What can hang from each mark:
nuzi: puti
nepopeb: meguz movof zinus
givaz: ludef vugavav
vugavav: givaz
meguz: dedag nepopeb
kuneb: bifa nepopeb
movof: nepopeb puti
bifa: kuneb
tisen: dedag
mari: ludef
zinus: nepopeb
nume: dedag
gilid: puti sizof
puti: gilid ludef movof nuzi
sizof: gilid
dedag: meguz nume tisen
ludef: givaz mari puti

Every row comes from one small tree of marks. Brackets hold a mark, then the marks that hang from it, in alphabetical order. Every link used is in the known rows. Which tree was each row made from?
In the rows, zero is written as 128.
Known rows:
(nuzi (puti gilid ludef movof)): [ 75 108 106 130 116 140 145 142  69 138 147 131 158 109  72 171  85 166
 174  73  63 133 134  97 129 135 102 140 132  77  94 101 148  81 136 126
  84 190 123 102 116 143 131 157]
(movof puti): [129 150 121 117 128 148 112 103 115 133 133 128  90 107  90 144 103 154
 124 108  74 124 137 130 144 120 113 123 144 106 118 128 122 113 106 128
 113 171 130  98 130 143 112 165]
(vugavav (givaz ludef)): [141 127 174 131 125 138  86 136  79 149 127  97 115  97 135 129 113 155
 114 144 104 145 124 138 205 158 122 104 146 121 106 138 126 105 117 119
 127 182 153 119 129 197 130 142]
(nuzi (puti (gilid sizof) (ludef givaz) movof)): [ 72 101 114 123 104 148 128 147  67 137 143 127 189 100  92 160  92 180
 174  76  74 110 111 105 126 143 108 146 127  73  92  97 161  82 135 123
  94 191 128 100 116 171 150 151]
(tisen (dedag (meguz nepopeb) nume)): [109 125  85 135 173 159 101 161 109 152 153 179  16  86  85 132 117 158
 113 140  56 126 154 137 147 180  86 138 159 106 112 106 174 141  96 121
 111 180  98 133 132 151  48 104]
(mari ludef): [130 118 124 133 118 145 103 128  86 145 138 108 114  81 111 136 101 156
 124 119  70 105 132 107 158 147 134 121 147 113  99 148 129 116 121 125
 110 178 124  93 117 162 109 152]
(vugavav givaz): [134 125 147 125 124 142  97 122  84 149 136 111 111 105 127 127 110 144
 114 130  94 147 128 130 177 162 126 117 160 113 110 139 130 111 112 119
 119 169 144 106 142 185 124 141]
(gilid puti sizof): [106 142 113 127 111 133 100 119  89 148 143 132 121 100 112 115 125 166
 121 124  77 111 114 110 142 139 121 136 127 106  90 127 144 104 113 114
 109 148 150  92 137 173 128 137]
(movof (nepopeb (meguz dedag) zinus)): [ 91 128 124 164 170 143  98  92  98 145 164 150  57 129  88 134 116 164
 124 153  78 145 143 141 136 152 118 100 147 111 110 173 152 139  61 177
  91 126 124  96 141 143  78 143]
(zinus (nepopeb (meguz (dedag nume tisen)) movof)): [101 133 104 172 196 143 118 115  98 144 179 164  39 118  74 131 110 188
 119 147  61 146 140 125 151 192  77 138 147 104 104 136 179 138  55 163
  88 151 114 127 128 116  61 122]
(mari (ludef (givaz vugavav) (puti (movof nepopeb)))): [114  85 137 144 138 166 102 146  94 160 120 104 152 105 119 174  95 171
 135 104  59  83 100 130 166 159 144 111 133 108  92 127 127 106 106 131
 118 204 156  87 123 205 127 176]
(nume (dedag (meguz (nepopeb movof zinus)) tisen)): [101  98 117 160 172 176 102 130 107 123 171 187  56 112  78 132 114 168
 107 152  87 162 161 124 132 176  60 138 142 105 100 153 214 143 101 147
  82 164  79 141 132 110  43  89]
(givaz (ludef puti)): [138 113 152 136 132 127 101 127  89 142 133 111 110 100 105 147 109 145
 129 135  84 111 124 121 179 142 105 103 137 117  86 122 117 120 120 115
 118 197 149 102 123 173 107 151]
(nuzi (puti (gilid sizof) (ludef mari))): [ 90 103 112 142 111 125 130 130  52 143 146 131 179  66  83 163  87 171
 183 108  81 106  97 101 143 168 104 140 137  72  94  87 144  98 126 126
  89 181 123 109 111 173 136 142]
(sizof (gilid (puti (ludef givaz mari)))): [109  77 137 143  99 160 123 160  66 143 138 117 170  85 119 140 111 165
 137 137  63  72  84 109 118 155 135 127 138  95  82  86 134 108 116 118
 104 155 146 119 131 191 150 149]
(meguz (dedag nume) (nepopeb (movof (puti nuzi)))): [ 81 128 103 143 162 167 130 118 125 114 148 163  54 110  63 166  81 175
 144 115  87 120 136 143 146 152  58 152 131  90 126 140 171 127 107 145
  89 169  95 119 149 106  61 147]
(nume (dedag (meguz (nepopeb (movof puti))) tisen)): [107 130 109 140 179 177 114 134 139 128 160 190  43 104  62 153 112 176
 117 131  69 131 148 135 128 158  55 147 142  97 117 115 187 137  97 133
  87 177  84 141 125 103  48 117]
(nuzi (puti (ludef givaz))): [111  92 137 127 122 162 111 127  80 131 139 134 148  99  95 137  93 152
 148 118  53  91 113 111 147 154 126 128 142  90  93 106 141 109 130 131
  98 179 122 116 130 175 136 134]
(vugavav (givaz (ludef mari puti))): [153  85 180 141 128 129 102 143  71 152 118  91 146  85 118 163 104 154
 139 152 108 109  91 138 206 172 102  97 152 111  93 108 113 116 112 116
 127 202 164 111 131 208 136 142]
(ludef givaz mari (puti (gilid sizof) movof)): [111  84 113 126 100 128 129 151  75 147 126  97 187  91 101 181 102 175
 158  89  94 107  90 120 136 153  99 126 152  86  88  98 136 106 117 117
 118 212 159  80 125 188 145 162]
(bifa (kuneb (nepopeb (meguz dedag) movof))): [ 92  96 137 169 174 134 128 116 101 126 167 132  81 101  95 146 112 177
 121 153  85 164 157 118 129 179 102 112 164  98 102 205 174 137  58 183
  64 132 138  90 179 108  65 139]
(movof nepopeb (puti gilid (ludef mari))): [107 128 107 149 135 144 133 122  77 148 141 133 139  77  79 189  82 166
 168 109  60 108 110 134 123 143 111 116 137  92 119  99 103  98  98 147
  89 178 128 103 106 163 105 176]
(kuneb nepopeb): [126 119 114 136 143 129 110 124  96 134 146 119 101  90 118 132 107 159
 109 130  78 142 148 128 147 145 131 107 160 111 109 160 136 114 101 142
  98 155 138  91 155 155  88 150]
(ludef mari): [135 113 114 139 113 130 111 122  88 140 130 112 109  82 104 152 103 152
 123 125  67 125 115 120 161 154 128 112 162 113 105 129 122 122 107 131
 117 181 143 104 134 172 118 148]
(puti gilid ludef movof): [ 88 118 104 134 108 136 136 146  66 143 151 119 137 104  92 163  92 159
 155  82  58 146 139 103 128 128 109 130 139  96  95 125 138  82 131 121
  94 192 135  96 116 142 112 162]
(bifa (kuneb (nepopeb movof))): [113  96 130 153 138 140 122 117  89 117 149 117 122  87 112 148  98 161
 113 133  87 168 161 107 131 172 113 115 155 113 101 198 157 114  85 164
  73 152 139  91 172 131  77 144]
(kuneb bifa (nepopeb meguz)): [131 135 127 162 165 108 114 129 102 134 162 120  87 100 110 123 121 179
  99 155  88 140 157 136 147 144 144  88 156 103 109 178 159 121  80 149
  86 135 145  66 158 130  87 151]
(zinus (nepopeb (movof (puti (ludef givaz))))): [116 108 140 127 132 164 121 106  81 115 147 135 140 104  88 146  80 171
 132 117  64 111 125 139 119 149 115 125 124 108 119 148 144 108  97 160
  88 160 132 108 125 152 111 158]
(nuzi (puti ludef movof)): [ 79 106 114 134 115 146 130 128  84 131 141 132 131 112  71 165  90 163
 161  87  43 112 127  98 133 127 112 135 131  94  98 108 151  86 126 128
  90 184 127 105 131 143 126 150]
(movof (nepopeb meguz) (puti nuzi)): [106 158 117 144 165 140 107  81 106 131 147 152  79 124  71 173 101 179
 146 126  73 115 129 154 147 127 125 115 131  93 121 128 116 115  87 158
  82 154 130  84 124 145  90 172]
(meguz dedag (nepopeb (movof puti) zinus)): [ 85 107 136 136 148 171 119 104 124 110 151 153  70 117  71 143  86 165
 124 130 107 144 153 141 120 139  71 127 129 111 129 187 185 137  90 163
  91 137 101 107 154 107  80 147]
(mari (ludef (givaz vugavav))): [145  98 148 130 121 167  90 141  90 150 121 100 140  84 142 123 102 162
 110 128  75 104 110 125 193 171 156 120 147 103  96 143 134 117 125 122
 128 194 139 107 119 201 141 160]
(bifa (kuneb (nepopeb zinus))): [109  94 124 151 140 147 113 111  88 121 148 121 108  91 109 136 102 159
 120 145  99 171 175 119 125 160 110 104 161 110  98 208 156 118  83 170
  81 134 136  80 173 139  84 140]
(zinus (nepopeb (meguz dedag) movof)): [ 98 124 127 153 164 123 115 102  88 135 169 142  68 123  85 132 107 175
 113 139  77 150 141 135 142 176 115 115 145 112 114 178 166 143  63 177
  84 134 138 100 141 134  79 145]
(nuzi (puti (ludef (givaz vugavav) mari) movof)): [100  63 137 141 111 162 127 148  81 137 113 114 174  97  94 174  85 178
 156 104  49 100  81 118 173 164 134 130 139  81  96  94 151  90 125 131
 112 208 150 125 135 193 171 154]
(meguz (dedag nume)): [110 142  96 145 148 148 114 125 106 151 147 136  49  99  99 128 114 148
 122 121  59 130 134 119 159 163  95 133 162 105 103 128 143 127  99 128
 119 176 117 121 138 141  83 134]
(ludef (puti gilid)): [130 117 119 124 131 127 125 129  78 149 149 122 131 108 100 147 102 138
 143 105  93 132 136 115 150 154 100 119 152  93  87 117 117 119 125 115
 104 192 135  85 120 160 105 156]
(dedag meguz nume): [133 146 106 132 155 149 100 126  89 147 148 152  67  99 103 123 121 154
 114 130  59 138 140 115 164 152 112 130 158 103 106 106 149 119 106 117
 111 183 108 123 108 150  73 122]
(ludef mari puti): [140  91 123 139 122 126 118 121  86 142 131 113 123  90  92 164 100 143
 140 127  75 101 105 117 155 158 110 112 160 106  92 111 116 130 108 122
 113 193 148  92 136 172 113 148]
(meguz (dedag nume tisen) (nepopeb zinus)): [ 89 113  93 160 172 171 107 139 124 141 160 167  20 103  84 126 103 162
 123 149  76 136 153 129 143 171  59 136 154 108 106 141 185 139  86 139
 108 155  90 132 148 127  63 113]
(bifa (kuneb (nepopeb meguz (movof puti) zinus))): [110  94 159 152 170 158 125  82 101  97 160 140 117 119  77 154  98 189
 128 156 118 175 173 129 115 147  93 113 137  96 112 205 177 122  59 192
  55 125 127  74 163  88  88 149]
(zinus (nepopeb (movof (puti gilid ludef nuzi)))): [ 90 130 112 136 138 139 149 102  55 116 165 148 152 107  68 170  65 177
 170  92  90 141 137 133 125 152  90 144 113  80 112 145 139  92 120 159
  62 164 118  97 113 129  85 172]
(meguz dedag): [107 135 109 137 132 136 112 121 106 151 146 127  62 102 103 127 113 143
 119 117  65 131 133 123 152 150 111 120 162 109 104 150 137 130 103 133
 117 163 130 109 147 151  91 146]
(bifa (kuneb (nepopeb (movof puti) zinus))): [108  98 144 146 148 165 129  87 102  99 148 131 129 103  87 151  89 172
 126 134 114 174 173 123 110 145  85 119 136 103 112 209 170 109  77 183
  67 137 123  82 169 102  82 151]
(gilid sizof): [112 143 112 129 111 125  92 107  89 143 144 123 104  91 113 125 116 156
 119 119  78 127 127 114 151 144 124 126 144 114 105 139 143 112 109 118
 115 166 140  97 131 168 110 147]
(dedag (meguz (nepopeb (movof puti))) nume tisen): [117 134 113 138 186 180 109 131 126 126 156 186  50 102  71 145  99 181
 120 136  68 129 145 126 141 153  62 146 135 101 125  96 186 123  90 123
  92 178  78 142 113 110  52 122]
(movof (nepopeb meguz)): [117 141 123 153 156 129  89 103  94 147 153 139  74 115  99 146 117 162
 117 142  57 132 137 134 150 147 148  98 147 118 112 139 125 129  74 154
  93 152 142  92 126 167  94 153]

Write each row's tree:
[ 99 112 138 129 156 169 112  95  99  96 154 175  96 123  67 152  83 178
 135 133 114 148 152 142 135 131  79 132 119  93 126 168 191 121 115 155
  71 148  85 107 130 114  61 137] | (dedag (meguz (nepopeb (movof (puti nuzi)) zinus)))
[136  91 147 134 122 170 117 128  95 136 116 117 145  84 107 158  89 166
 139 130  59  92  83 142 170 156 132 123 144  89 111 102 122 105 114 128
 121 198 149 123 126 185 153 165] | (movof (puti (ludef (givaz vugavav) mari)))
[118 112 120 130 121 127 114 134  64 158 150 114 164  73 107 148  98 161
 159 107 104  94 120 102 146 160  99 134 136  89  83 119 133 114 127 108
 102 190 127  71 102 168 110 157] | (mari (ludef (puti (gilid sizof))))
[131 138 148 156 173 129 128 105 112 112 162 130 108 111  88 140 108 193
 105 145 104 142 154 140 131 129 122 102 131  98 125 179 172 112  74 160
  72 135 131  70 154  89  85 162] | (kuneb bifa (nepopeb meguz (movof puti)))
[143 111 165 141 139 133  95 132  89 151 126 109 113 104 121 139 108 149
 119 139  88 124 113 130 214 161 118 106 132 110  87 122 123 114 122 111
 127 204 163 114 123 192 123 159] | (givaz (ludef puti) vugavav)
[ 99 149 102 168 184 143 100 114 106 159 160 154  31 114  89 144 122 167
 126 144  49 125 132 136 153 165 116 116 156 107 112 125 139 135  62 157
 101 154 123 111 130 144  69 139] | (movof (nepopeb (meguz (dedag nume))))
[ 91 125 105 119 117 136 137 138  88 140 138 123 144 117  80 166  95 167
 153  68  82 149 142 107 144 138 107 135 140  81  99 109 145  96 127 129
  98 191 127  94 123 151 134 160] | (nuzi (puti gilid movof))
[121  96 146 137 122 169 107 145  81 149 134 129 151 107 129 114 110 160
 122 138  53 100  95 121 169 160 143 133 128  92  83 116 138  97 129 117
 110 172 157 122 137 196 156 139] | (gilid (puti (ludef (givaz vugavav))))
[117  72 113 134 108 141 131 137  87 128 119 102 159 109  87 196  91 170
 161  96  73  93  88 131 153 144 107 122 155  89  85 109 125 109 131 126
 111 216 154  85 145 179 128 159] | (ludef givaz mari (puti movof nuzi))
[134  68 137 134 115 149 119 147  96 144 109  96 155 108 110 175  99 165
 131 108  69 109  84 132 178 162 125 116 154  98  91 108 132 111 114 120
 132 219 174 100 142 200 152 166] | (ludef (givaz vugavav) mari (puti movof))
[ 97 113 127 144 141 182 110  88  85 117 143 148 135 116  82 162  82 168
 162 125  74 104 118 151 122 126 111 119 120  92 109 145 130  97 110 164
  83 158 112 101 131 159  98 159] | (movof (nepopeb zinus) (puti (ludef givaz) nuzi))
[149 103 172 142 118 133  94 144  74 150 114  88 133  78 129 152 107 162
 123 152 102 132 100 141 208 170 122  99 154 117 107 125 120 107 110 125
 131 192 159 122 129 209 141 142] | (vugavav (givaz (ludef mari)))
[116 129 106 136 162 150  94 149 114 147 155 166  45  94 100 130 112 162
 110 143  56 128 146 124 148 157 100 118 159 112 112 119 166 133  98 116
 102 164 104 127 126 159  61 122] | (dedag (meguz nepopeb) tisen)
[106 135 144 139 161 148 124  91 117 125 157 144  75 129  70 143 110 174
 127 128  85 136 132 131 140 137  95 126 138  97 119 150 159 132  81 155
  90 153 122 104 137  98  94 157] | (nepopeb (meguz dedag) (movof puti))
[126 123 158 164 173 140 125  88 106  99 167 136 118 123  83 131 104 196
 107 157 127 161 166 143 123 125 110  99 123  97 120 205 192 112  72 176
  66 121 120  66 155  79  87 152] | (kuneb bifa (nepopeb meguz (movof puti) zinus))
[109 140 100 164 185 149 110 126 117 156 167 157  25 112  84 129 126 172
 127 148  52 129 130 119 163 169  82 136 164  94  94 105 158 132  76 130
 107 171 110 127 129 120  77 123] | (nepopeb (meguz (dedag nume tisen)))
[131  99 126 125 115 159 136 139  80 136 130 118 168  79  93 170  85 165
 160 109  74 100 100 133 133 147 110 126 150  80 108  95 113 105 122 132
 105 198 128 108 110 167 141 166] | (movof (puti gilid (ludef givaz mari)))
[ 98 121 104 141 120 132 132 127  53 136 159 132 141  96  97 154  85 154
 167 102  76 137 130 113 151 148 109 136 139  79  90 128 126  95 149 124
  82 185 119 103 118 151  95 154] | (puti gilid ludef nuzi)
[105 161 102 136 145 148 111  89 108 134 136 143  91 110  82 171  92 164
 146 106  70 116 128 149 144 127 118 120 132 101 120 132 109 104 104 147
  95 163 126  94 132 158  84 175] | (movof nepopeb (puti nuzi))
[ 90 122  96 147 154 149 109 151 131 151 153 151  26  93  95 134 105 157
 118 134  58 119 141 128 144 163  85 125 163 114 109 141 160 141  92 128
 110 156 115 125 154 150  69 134] | (meguz (dedag tisen) nepopeb)
[150  92 141 136 115 152 100 136  93 145 112 102 136  86 133 139 105 159
 108 133  74 123  92 138 195 180 152 112 161 103 104 124 128 123 112 129
 135 199 158 120 135 212 150 153] | (ludef (givaz vugavav) mari)
[148  93 149 125 134 154  99 127  96 148 126 115 131 113 127 132 108 142
 115 127  80 113 105 132 187 168 133 116 151 100  88 121 127 127 119 113
 128 199 156 104 139 200 136 153] | (ludef (givaz vugavav) puti)
[111 164 111 113 122 134 117 110  94 144 144 130 126  93  97 144 105 167
 142  94 101 135 134 128 137 133  99 137 136  90 115 116 131 103 112 119
 109 172 129  88 112 149 119 170] | (movof (puti (gilid sizof)))
[104 108 137 164 169 158 113  92  87 121 170 153  72 134  80 123 114 172
 124 153  96 165 144 118 151 164  82 132 138 100 101 164 191 135  80 164
  87 154 103 114 134  95  80 118] | (nepopeb (meguz (dedag nume)) movof zinus)
[107 110 102 143 173 163 105 150  99 138 160 180  39  94  81 135 110 164
 111 139  66 141 154 126 145 187  79 146 145 109 113 123 196 137  96 131
  98 183  91 139 132 131  41  99] | (tisen (dedag (meguz (nepopeb movof)) nume))
[ 81  97 130 146 134 170 110 136  88 145 126 133 150 116 100 167  89 171
 149  98  36 105 103 127 157 156 147 124 125  94 103 107 145  86 111 143
 101 187 146 119 133 198 143 161] | (nuzi (puti (ludef (givaz vugavav)) (movof nepopeb)))
[127 107 155 175 166 126 115 101  84 105 174 128 121 120 102 118 111 187
  98 166 121 172 166 128 136 145 125  93 131 107 106 219 198 119  79 174
  65 123 126  70 161  97  82 136] | (kuneb bifa (nepopeb meguz movof zinus))
[ 88 149  98 143 144 147 133 106  75 138 154 150 129 101  76 181  79 164
 179  96  67 119 126 138 128 133 104 130 122  79 111 115 107  87 120 143
  75 172 116  97 111 149  85 178] | (movof nepopeb (puti gilid ludef nuzi))
[114 107 126 155 160 127 111 122  96 131 154 125  86  93 105 146 115 171
 119 155  78 155 165 123 136 165 126 102 169 103 101 178 145 128  66 167
  76 139 153  76 166 139  88 147] | (bifa (kuneb (nepopeb meguz)))
[126 125 123 161 145 129 116 118  94 123 156 118 107  97 116 113 108 166
  99 146 107 158 168 132 134 138 126  93 146 111 106 204 170 110  95 154
  92 131 128  71 166 130  82 142] | (kuneb bifa (nepopeb zinus))
[ 68  96 119 135  96 163 134 157  71 131 144 123 165 122 104 156 106 178
 154  96  59  89 104 109 112 123 123 144 118  83  76 101 150  78 140 116
  89 161 145 104 140 165 135 162] | (sizof (gilid (puti (ludef givaz) movof nuzi)))
[ 83  96  91 149 100 127 152 147  54 134 141 113 162  91  80 199  78 176
 184  82  67 134 109 113 142 141 103 134 141  77  91 114 131  79 142 128
  87 207 136  97 121 150 113 166] | (puti gilid (ludef mari) movof nuzi)
[ 86  90 133 148 139 157 109 115 102 116 158 146  74 114  91 128  93 155
 113 140 102 157 154 128 132 159  86 121 137 119 117 202 193 142  96 161
  91 140 107 111 159 125  74 129] | (meguz dedag (nepopeb movof zinus))
[147 111 155 152 120 132  97 141  84 148 112  96 119  78 127 149 105 165
 114 144  82 136 102 135 222 171 136 100 142 113 101 127 125 111 114 125
 135 205 166 130 122 204 138 160] | (givaz (ludef mari) vugavav)
[115  94 123 126 120 140 115 137  59 145 142 111 193  79 114 158  90 172
 172 104 112  76 100 118 158 166 102 140 136  71  74 120 132 113 150 114
  99 200 124  70 109 186 116 158] | (mari (ludef givaz (puti (gilid sizof) nuzi)))
[104 111 112 134 124 124 121 126  55 147 152 120 171  79 100 162  89 169
 179  99 112  91 112 108 156 161  93 143 130  73  77 125 131 107 147 111
  91 194 121  67 107 165 100 160] | (mari (ludef (puti (gilid sizof) nuzi)))
[ 96 125  99 138 136 129 127 134  83 156 145 123 129 119  88 184  98 155
 151  80  72 134 135 122 127 139 107 112 139 104  96 117 115 101 103 133
  97 190 145  77 124 165  96 176] | (ludef (puti gilid (movof nepopeb)))
[108 124 120 158 155 138 127 117  77 147 152 142 127  93  69 189  92 180
 170 130  62 109 110 140 126 145 118 109 139  85 118  96 110 110  79 158
  78 169 132  94 100 151 111 174] | (movof (nepopeb meguz) (puti gilid (ludef mari)))
[107  77 153 167 159 145 115  95  79 104 167 132 122 114  97 140 105 179
 118 165 112 187 174 115 126 168 108 107 146 104  98 220 185 125  65 191
  55 127 133  78 168 107  83 132] | (bifa (kuneb (nepopeb meguz movof zinus)))
[ 93 130 103 148 178 178 123 132 142 131 155 170  31 102  65 150  94 175
 128 128  69 122 139 128 137 160  46 151 140 103 122 119 178 131  83 134
  99 171  87 139 141 100  62 135] | (meguz (dedag nume tisen) (nepopeb (movof puti)))
[100 133 113 131 127 150 128 100  90 122 145 140 111 102  75 161  85 160
 165 108  61 104 121 127 141 119 102 138 130  86 107 122 123  92 133 127
  88 176 120 101 127 132  98 164] | (movof (puti ludef nuzi))
[109  88 123 147 118 139 126 123  72 131 136 131 144  79  76 163  86 157
 164 121  53  95 101 106 151 158 116 126 145  89  98  97 134 107 120 132
  93 182 124 116 127 167 131 138] | (nuzi (puti (ludef mari)))
[110 138 119 170 178 112 123 134 114 143 167 127  59 101 105 120 125 179
 104 156  84 136 151 142 140 150 125  92 166  98 110 186 167 131  68 158
  90 124 139  75 172 118  69 148] | (kuneb bifa (nepopeb (meguz dedag)))
[ 82 124 111 146 125 156 111 116  93 140 140 135 119 136  89 149 112 174
 128 110  68 140 138 122 116 118 122 116 117 118  96 154 149  89  92 153
  93 141 145  85 145 161 118 150] | (gilid (puti (movof (nepopeb zinus))))
[127  91 145 144 119 125 130 165  75 156 116  90 161  97 105 190  96 174
 150 103  99 138 100 128 202 163 102 110 135  92  85 103 124  95 125 116
 125 235 175 106 112 192 145 177] | (givaz (ludef mari (puti gilid movof)) vugavav)
[101 103 150 156 155 147 110  87  89 120 169 141  88 136  84 122 113 167
 121 149 101 165 143 121 144 154  99 119 139 104 102 189 186 138  83 168
  84 142 115 103 143 106  90 129] | (nepopeb (meguz dedag) movof zinus)
[111  93 124 144 113 115 142 156  67 139 124  94 165  98  83 211  85 180
 180  93 102 126 103 126 178 143  84 115 135  83  78 103 118  93 141 123
 105 230 153  91 117 171 119 172] | (givaz (ludef mari (puti gilid movof nuzi)))
[129 114 148 124 130 176 108 121 101 137 128 127 128 103 112 136  95 157
 129 122  59 105 106 139 165 145 130 127 135  92 110 114 129 101 120 123
 117 188 142 120 127 173 143 166] | (movof (puti (ludef (givaz vugavav))))
[113 117 103 150 178 173  92 139 107 136 161 182  38 103  89 122 109 168
 114 159  74 144 160 123 146 162  74 132 150 107 107 120 191 129  91 129
 100 163  80 135 120 136  54 101] | (dedag (meguz (nepopeb zinus)) nume tisen)
[117  97 144 165 136 132 105 145  90 157 110 100 129  99 104 197  98 174
 139 122  67 113  90 140 194 156 124  92 128 118  97 110 116 100  94 135
 125 215 181 109 125 209 126 179] | (givaz (ludef mari (puti (movof nepopeb))) vugavav)
[109  81 117 123 117 151 137 156  70 141 133  99 189 106  98 185  82 177
 174  77  94  94 114 117 149 144 102 136 140  72  74 120 129  98 154 120
  98 221 129  70 115 167 119 173] | (mari (ludef givaz (puti gilid movof nuzi)))
[ 63  92 105 153  93 142 148 153  62 135 141 121 160 101  85 181  98 184
 170 101  59  90  93 102 116 129 112 142 121  84  79  91 144  76 131 118
  85 164 149 103 137 157 129 165] | (sizof (gilid (puti (ludef mari) movof nuzi)))
[ 88 144  95 122 101 121 120 135  78 148 144 112 135 101 105 152 110 172
 139  77  88 155 137 111 135 132 110 132 138  99 102 130 149  90 118 117
 109 185 144  84 119 156 119 165] | (puti (gilid sizof) movof)
